Each row was made from one walk, in order. Every step used is in the known rows, and no mark comes twice. Write each row's walk.
Known rows
N/B/R/K: [-18.5 -18.3  -1.9 -19.3  -2.4  30.2  32.9  -9.9 -11.1  14.2  -4.7  -0.4
  -7.1   6.3 -17.5  -8.2  -7.8  59.9 -10.0  29.1   3.1  -4.8  10.8  27.6
  -7.6 -16.9  -6.7]
R/B/V: [-21.2 -13.9   4.4 -34.3 -25.0  16.7  25.7   8.5 -13.3  15.0 -18.4   5.8
   2.2  11.6  -6.4 -18.2   2.8  31.2  -2.6  25.0  11.8  18.3   4.9  19.4
 -12.1 -12.5   4.4]
B/R: [-14.8 -13.3   2.7 -22.3  -2.3  19.6  18.4  -2.1  -5.8   4.2 -10.1  -1.5
  -7.3   6.8   0.6   0.4  -0.5  34.5  -0.5  18.8  -1.2  -4.0   3.4  30.8
  -1.2  -7.7  -1.4]
N/B: [-15.9 -19.5   1.0 -12.9  -0.1  11.3  25.9 -12.7   2.0  11.1  -5.6  -6.8
   3.0  14.4 -15.0   0.4  -2.1  35.8  -8.9   3.3   7.2   3.7   1.1  16.5
   4.5 -20.9  -3.6]
N/B/T/K/A: [-24.2 -18.5  -2.3 -18.4  -8.8  18.4   5.6 -15.4  20.7  13.5  -3.3  34.5
  14.1  12.2 -28.4 -17.9  -2.7  23.2   9.3  12.0 -20.2  11.6  -1.0  20.1
  -7.7 -19.4 -10.9]
V/B/H/T/K: [-21.8 -24.7  -1.3 -32.2 -34.2   0.9  14.8   9.0   3.2  11.6   2.0  14.7
 -15.2   6.2  -5.0 -10.4  -3.2  32.7  -5.7 -11.7  -9.8  10.7  -1.6  27.0
 -25.0 -43.2   7.1]
B/H: [-10.1 -13.1   7.4 -22.5 -17.3  15.0  17.5  -1.5  -8.9   2.0 -11.8   0.3
  -9.1  12.0   1.2  -5.8   1.0  17.7  -0.3  -2.8   1.3   4.0  -3.9  26.9
 -16.4 -15.3   4.0]
N/B/H/T/K: [-15.4 -10.7   1.6 -15.5 -27.4  16.2  18.8  -3.9   4.9  16.1   0.6  15.7
  -2.0  10.0 -11.1  -1.6 -13.9  23.1 -11.7  -9.3  -6.2  15.0  -7.7  30.8
 -13.0 -49.8   6.1]
R/K/T/H: [-24.6 -29.5   1.4  -6.4  -6.1  13.2  17.6  -2.7 -13.7  10.2 -16.7  31.7
   1.7   8.1 -15.3 -19.2  -8.7  30.9 -20.8  10.6   2.6  16.3   3.7  28.2
 -21.1 -15.9   1.3]
R/K/T/B: [-23.5 -24.9   5.2 -17.2 -17.1  12.2  26.1  -5.4  -4.7  10.1 -20.8  30.5
  -2.9  16.4 -15.1 -18.9 -11.0  42.3  -7.9  26.2   3.4  18.0   3.3  17.7
 -17.1 -27.4   2.6]
N/B/R/K/A: [-17.2 -19.7  -8.4 -24.7   4.9  34.3  21.2  -3.1  -1.7  11.1  -3.8   3.9
  -4.3   9.1 -22.3 -16.4  -0.2  61.3  -9.6  35.6  -5.2  -6.6   9.5  24.9
 -11.0  -8.9 -12.4]
R/K/T/H/B/E: [-15.7 -41.6  -3.0  -5.2 -17.3  34.7  17.1  -1.6 -17.9  11.3 -16.8  39.2
  -4.4  15.2  -4.2 -15.5   2.4  33.2 -17.6  11.3 -10.7  22.7   6.9  35.6
 -27.3 -29.6   9.9]
K/R/B: [-16.4 -29.2   0.6 -29.8 -16.7  12.5  36.7  -9.4 -16.6   8.8  -2.7  -6.9
  -0.5   2.4  -9.1 -32.2   2.5  46.2 -12.9  25.8   6.9   4.4  12.9  15.5
   1.2 -10.9   6.7]
X/B/T/K/R: [-25.5 -16.2   0.0 -30.1 -21.6   7.0  19.7 -26.7   3.7  14.2  -1.7  21.6
  -5.2  -0.4 -27.1 -20.5   7.6  21.0   3.6  15.1 -16.5  13.5  13.0  23.9
   0.7 -16.5   4.5]
H/B/V: [ -8.5 -22.0   4.9 -27.1 -18.1  25.0  11.2  18.4  -7.2  11.5 -18.3   5.9
  -7.4  23.4  -4.1  16.4   6.5  23.3  -2.0  14.7  -3.2  16.6   7.2  23.5
  -4.1 -22.1   5.3]
T/H/B/N: [ -3.1 -27.9  15.7 -25.5 -21.0   7.7   8.2  16.5  -4.7  20.1 -13.0  -1.6
   3.5  33.3   4.6   5.0  -3.1   2.2   0.1  -2.9  -5.2   8.2  -4.7  24.3
  -7.0 -21.0   7.2]
X/B/R/K: [-20.1  -6.9  -1.1 -27.5  -8.3  13.4  30.7 -10.5 -14.9  17.7  -7.2  -0.4
 -17.7   7.4 -13.1 -13.4   9.5  47.9  -7.3  29.2   9.3  -2.7  13.3  25.8
 -15.5 -13.0   2.6]
N/B/T/K: [-26.0 -17.7   3.8 -15.0 -16.0  16.2  17.7 -23.4   9.9  16.4  -3.6  28.4
  10.7   9.1 -25.0  -8.9 -12.0  21.0   9.0   6.2 -11.5  15.2   1.0  21.4
  -4.0 -28.1  -5.1]
H/B: [ -6.2 -27.4   5.6 -16.6 -10.1  14.5  16.7   2.9  -6.8   8.9  -9.7  -1.2
  -7.6  24.7   1.8  10.2   3.7  27.4  -5.8   6.7   3.2   5.5   2.7  15.8
  -3.6 -25.8   8.2]
T/H: [-22.7 -18.8  12.0 -12.1  -7.6  -1.2   7.7  -5.1 -13.0  10.1 -12.2   1.8
   2.0   9.0  -3.7  -1.0  -9.4  12.3 -10.8  -4.4   1.1  10.4  -6.6  23.6
  -2.0 -10.8   2.1]
T/K/R/B: [-18.8 -28.8   1.6 -29.5 -27.9   1.3  30.3  -9.3 -10.7  13.3   1.9   7.4
   1.1  -9.2 -12.1 -29.7  -7.9  38.5 -10.0  30.5  -2.1  12.6  10.9  13.2
   3.4 -15.2  10.3]
H/B/N: [  5.0 -25.6   5.0 -36.8 -18.9  19.1  16.7  17.9   4.2  13.7  -9.2  -4.7
  -3.8  32.8   1.7   6.0   6.2  14.5   9.2   6.5  -1.0   1.9   3.5  18.1
  -8.0 -22.3   6.0]
T/B/R: [-21.3 -11.1  14.8 -21.9 -14.8   8.2  16.0  -7.1  -5.5  12.2 -17.6   1.4
  -4.2  16.0  -0.6   1.2 -13.1  36.3   2.8  24.1  -5.4   3.0  -5.4  26.1
   4.9 -19.6   0.1]
K/T/B: [-21.1 -21.8   6.7 -11.9 -12.4   4.9  18.9  -5.9   6.9   9.6 -24.0  23.3
   4.8  23.3  -8.5  -8.8  -6.3  30.0  -7.4  11.1   0.7  19.2  -4.5  20.9
  -1.5 -27.7   1.5]
T/H/B/X: [ -9.4 -24.1   6.6 -17.5 -16.3  12.3  15.8  15.5 -11.1  19.9 -25.1   6.0
  -0.6  18.4   7.9  -2.9  -9.7  15.8 -10.4  -3.1  -4.9  12.1 -11.1  24.2
  -4.5 -22.7  11.4]
T/H/B: [-13.8 -29.4  14.8  -5.5 -11.7   1.5   7.1   1.6 -17.0  16.6 -12.2   2.6
   0.1  25.2   3.4   9.8  -5.1  15.2 -15.8  -2.7  -1.5  11.3  -3.5  22.3
  -2.7 -25.7   8.7]
R/K: [-14.1 -19.9   0.0 -26.2  -8.9  17.1  24.5  -3.6 -14.3   2.6  -4.4   4.5
 -12.9   0.1 -13.0  -8.2  -6.4  36.9  -2.2  21.0   9.3   2.5   8.3  13.2
 -19.8 -11.8   2.0]

Which walk is each row?
[-14.8 -22.0 -14.1 -41.6 -35.5  23.1  37.3  10.9  -2.2  16.9  -5.5  15.6
  -4.6 -12.8  -6.4 -39.9 -16.0  37.9 -11.8  20.3  -4.8  14.2   1.9  21.9
  -9.0 -33.1  16.3] -> H/T/K/R/B/X
[-17.4 -26.3  -8.6 -39.4 -11.7   7.4  31.2  14.5   7.1  11.2 -18.2  -5.7
 -10.0   5.9  -4.0 -20.4   2.7  44.3   1.9   0.0   0.5   0.5  -0.2  15.9
  -9.6  -9.9  -1.3] -> V/B/X
[-10.1 -11.1   0.3 -24.2 -20.9  26.1  16.8   5.1  -6.8   1.2  -6.8   4.3
 -13.1  12.9   1.9  -4.4  -1.5  18.1  -7.8 -12.7   2.7   5.8  -5.4  33.4
 -24.1 -35.9   8.2] -> B/H/T
[-18.1 -28.0   4.9 -28.7 -20.1   3.9  21.9   2.2  -4.3   5.8  -9.5  -6.0
 -11.5  15.9  -2.8 -13.8   7.9  39.8  -2.9  -8.4  -1.0   1.4   1.7  23.8
 -20.1 -17.8  -0.5] -> V/B/H
[ -7.7 -13.7  15.3 -40.3 -27.3   1.7  15.6   7.3   6.8  14.2 -16.7  -3.6
   1.2  23.1  -4.6  -3.2 -11.7  10.8  17.2  11.9  -2.3   7.8  -8.2  14.1
  -4.1 -18.8   1.3] -> T/B/N
[-13.2  -1.6   8.8 -21.4 -19.1   1.0  23.5 -11.7  -7.6  13.8 -12.0  -4.8
 -10.4  19.8  -3.2 -11.7  15.5  18.1  -5.9  -6.1   7.8   6.4  -1.2  25.3
 -15.1 -20.0   8.7] -> X/B/H
[-14.7  -7.7  -2.2 -33.0 -24.8  18.7  21.1  12.4   4.6  12.5 -22.6   8.8
  -8.5  11.3   2.3  -9.8 -21.3  24.6   0.8   1.8  -0.5  13.4 -16.9  20.3
 -10.1 -41.8   9.3] -> H/T/B/X
[ -6.1  -5.8   2.7 -40.4 -15.2   0.2  23.4   2.1   9.4  18.3  -9.3 -11.2
  -5.6  24.1 -10.3  -7.5  17.0   9.1   8.9   3.9   9.0   2.0   2.6  17.9
  -8.3 -12.2   4.7] -> X/B/N
[-21.2 -16.6   4.3 -32.4 -11.9  19.2  10.6   1.6  -7.1  10.6 -13.6  14.0
  -9.5  10.7 -12.0 -16.0 -10.1  51.8   2.5  43.4 -12.5   0.2   1.2  20.5
 -15.6 -12.2  -5.2] -> T/B/R/K/A
[-16.3 -23.0   6.7 -30.9 -41.2   6.1  30.6  -6.6 -16.8  13.1  -1.7   9.2
  -1.5  -3.9  -6.8 -35.9  -7.5  32.0  -8.3  20.8  -7.9  13.0   6.2  23.0
  -8.4 -18.4  13.0] -> T/K/R/B/H
[-17.5 -11.1   5.0 -26.9 -45.0   9.7  22.8   2.4 -10.5  17.1  -0.3  24.0
  -3.4   6.1   2.5 -27.5 -10.7  21.8 -10.8   2.5   3.8  17.2  -6.0  25.1
 -29.3 -45.2  16.9] -> R/B/H/T/K
[-20.6  -2.0   2.9 -31.8 -14.0   7.2  15.9   3.0  -1.9  17.9 -19.3   0.3
  -7.8  14.5 -13.9   2.7  16.4  18.7  -2.0  11.6   6.3  17.7   5.3  22.1
  -3.9 -12.7   3.9] -> X/B/V
[-16.6 -17.7 -10.6 -25.8 -12.0  12.1  -2.4  10.0  13.5   4.6   2.3  24.0
  -5.7   0.0 -10.7  -3.4  -4.8  19.5  -5.4   8.4 -12.1  12.8  -4.2  18.5
 -14.5 -29.3   3.5] -> H/T/K/A
[-29.3 -16.2   2.0 -10.1  -6.2   8.7  22.8  -8.9 -14.4  25.4 -17.6  26.8
  -4.8  13.2 -15.1 -24.1   7.5  42.0 -27.1  20.2   2.8  12.0   8.8  41.8
 -16.8 -16.7   2.3] -> X/B/R/K/T/H
[-16.3 -13.7  -2.0 -30.8 -37.5  14.2  11.5   8.5  -1.5  15.3  -0.6  27.4
  -0.3   9.2   0.4 -35.4  -1.4  23.9 -10.3   8.0  -5.7  14.4  -6.2  22.7
 -33.1 -36.9  11.0] -> R/B/H/T/K/A
[-23.0  -6.2   4.2 -23.4 -11.2  10.5  20.9 -24.6   1.3  13.8 -11.2  13.6
  -2.7  20.9 -16.7 -15.3  17.6  16.1   8.1   1.1   4.5   8.2   4.2  23.1
 -14.3 -19.1   0.7] -> X/B/T
[-21.1 -29.0   1.2 -31.6 -22.9  29.7  33.8 -19.2 -12.7   7.0  -5.3  13.0
   3.3   8.8 -16.3 -44.3   4.7  38.3   0.6  21.4  -0.7   6.1  14.5  23.3
 -10.3 -13.2   1.1] -> K/R/B/T
[ -5.2 -35.1   8.3 -18.7 -17.2  14.7  11.6  19.1   5.5  20.3 -20.4  20.4
  10.3  39.7  -0.2  -3.3   3.9   6.2 -10.1  -3.3  -6.5  15.1  -0.7  33.8
  -9.0 -25.9   5.8] -> K/T/H/B/N
[-12.7 -12.1   3.7 -25.5 -33.7  21.4  29.1   1.8 -16.3  11.2  -5.6   7.2
  -5.6  19.9   6.5 -30.1   0.2  29.0 -15.0  -2.6  14.5   7.8  -3.2  27.6
 -31.4 -41.3  12.8] -> R/B/H/T
[-14.3 -25.0   8.7 -18.9 -25.7  18.5   9.1  -7.7   1.3  14.4  -7.0  34.3
   0.6  19.2  -9.3   1.0  -4.8  15.0  10.3   8.9 -16.0  15.1   2.5  22.0
 -12.5 -33.3   6.4] -> H/B/T/K
[-19.8 -35.0  -7.0 -37.2 -35.2  10.6  20.4   7.0   0.8   7.0   5.4   7.6
 -17.5  -4.0 -13.2 -15.2  -1.6  44.5 -12.4  -4.4 -19.5   7.8   8.8  31.7
 -12.6 -37.7   8.1] -> V/B/H/T/K/R
[-29.2 -26.8  -0.1  -2.7   0.3  26.5  27.4  -7.5 -10.8  22.1 -16.1  24.9
   7.2  13.0 -19.8 -19.0 -10.0  52.5 -29.0  19.5  -3.1   8.9   6.7  42.5
  -8.2 -21.7  -6.6] -> N/B/R/K/T/H
[-34.9 -35.7   9.6 -19.6 -14.2   1.4  10.1 -10.8  -6.0  15.0 -12.2  16.7
   2.9  18.7 -14.6 -20.2   0.5  28.1   2.2  -9.3  -8.9   8.5   1.4  27.2
 -16.4 -16.1  -8.1] -> V/B/T/H
[-31.7 -21.1  16.6 -15.1 -23.6   9.9  18.4 -18.0 -20.2  20.3 -12.7  24.5
  14.0  18.9  -6.4 -38.8  -5.9  16.9  -3.3   5.1   4.8  14.8  -3.9  25.8
 -20.3 -17.2   1.3] -> R/B/T/H
[-12.5  -0.7   1.7 -25.6 -23.3  11.0  21.5  -5.4  -5.6  13.3  -6.2   1.3
 -16.9  20.9  -2.5  -9.3  14.7  18.2 -14.1 -15.3   8.5   8.7  -3.4  31.1
 -23.7 -41.8  12.3] -> X/B/H/T
[-14.1 -21.7  -4.6 -23.4 -27.5  24.9  24.9  -6.2   1.9  11.7   4.7   8.5
  -6.2  -2.0 -18.3  -7.1 -12.6  33.0 -18.1  -0.6 -17.0  12.6   2.2  34.6
  -0.9 -45.1   7.1] -> N/B/H/T/K/R
[-15.8 -21.2  -6.2 -13.4  -4.2  29.8  25.7 -18.4   0.7   6.0  -5.9  -1.7
  -0.9   5.4 -11.0  -5.7   2.3  35.5  -1.2   2.1  -3.6   8.5   0.7  23.5
  -1.4 -19.9  -1.7] -> N/B/E
[ -6.2 -27.6   1.8 -49.7 -26.9  18.0  36.9   6.5  -5.2  12.2  -4.7 -13.1
   3.0  11.9  -9.4 -34.8   3.9  31.3   3.1  24.4   4.3  -0.2  11.7  18.2
  -3.6  -7.1   4.5] -> K/R/B/N
[-11.3 -13.9  -7.1 -24.6  -3.9  22.2  34.1   0.7   8.5  15.0 -19.4  -5.5
   1.9   8.2 -10.4 -11.6  -9.0  33.6  -2.7   1.4   3.1   4.5  -6.6  18.7
   1.8 -17.4  -1.6] -> N/B/X
[-15.5 -25.1  14.8  -8.1  -9.1  12.7   7.7   3.8 -18.9  18.6 -14.2   2.0
  -1.5  24.5   7.4   9.5  -4.9  28.6 -16.3   8.8  -8.2   2.8  -1.2  37.3
   1.8 -22.1   5.8] -> T/H/B/R
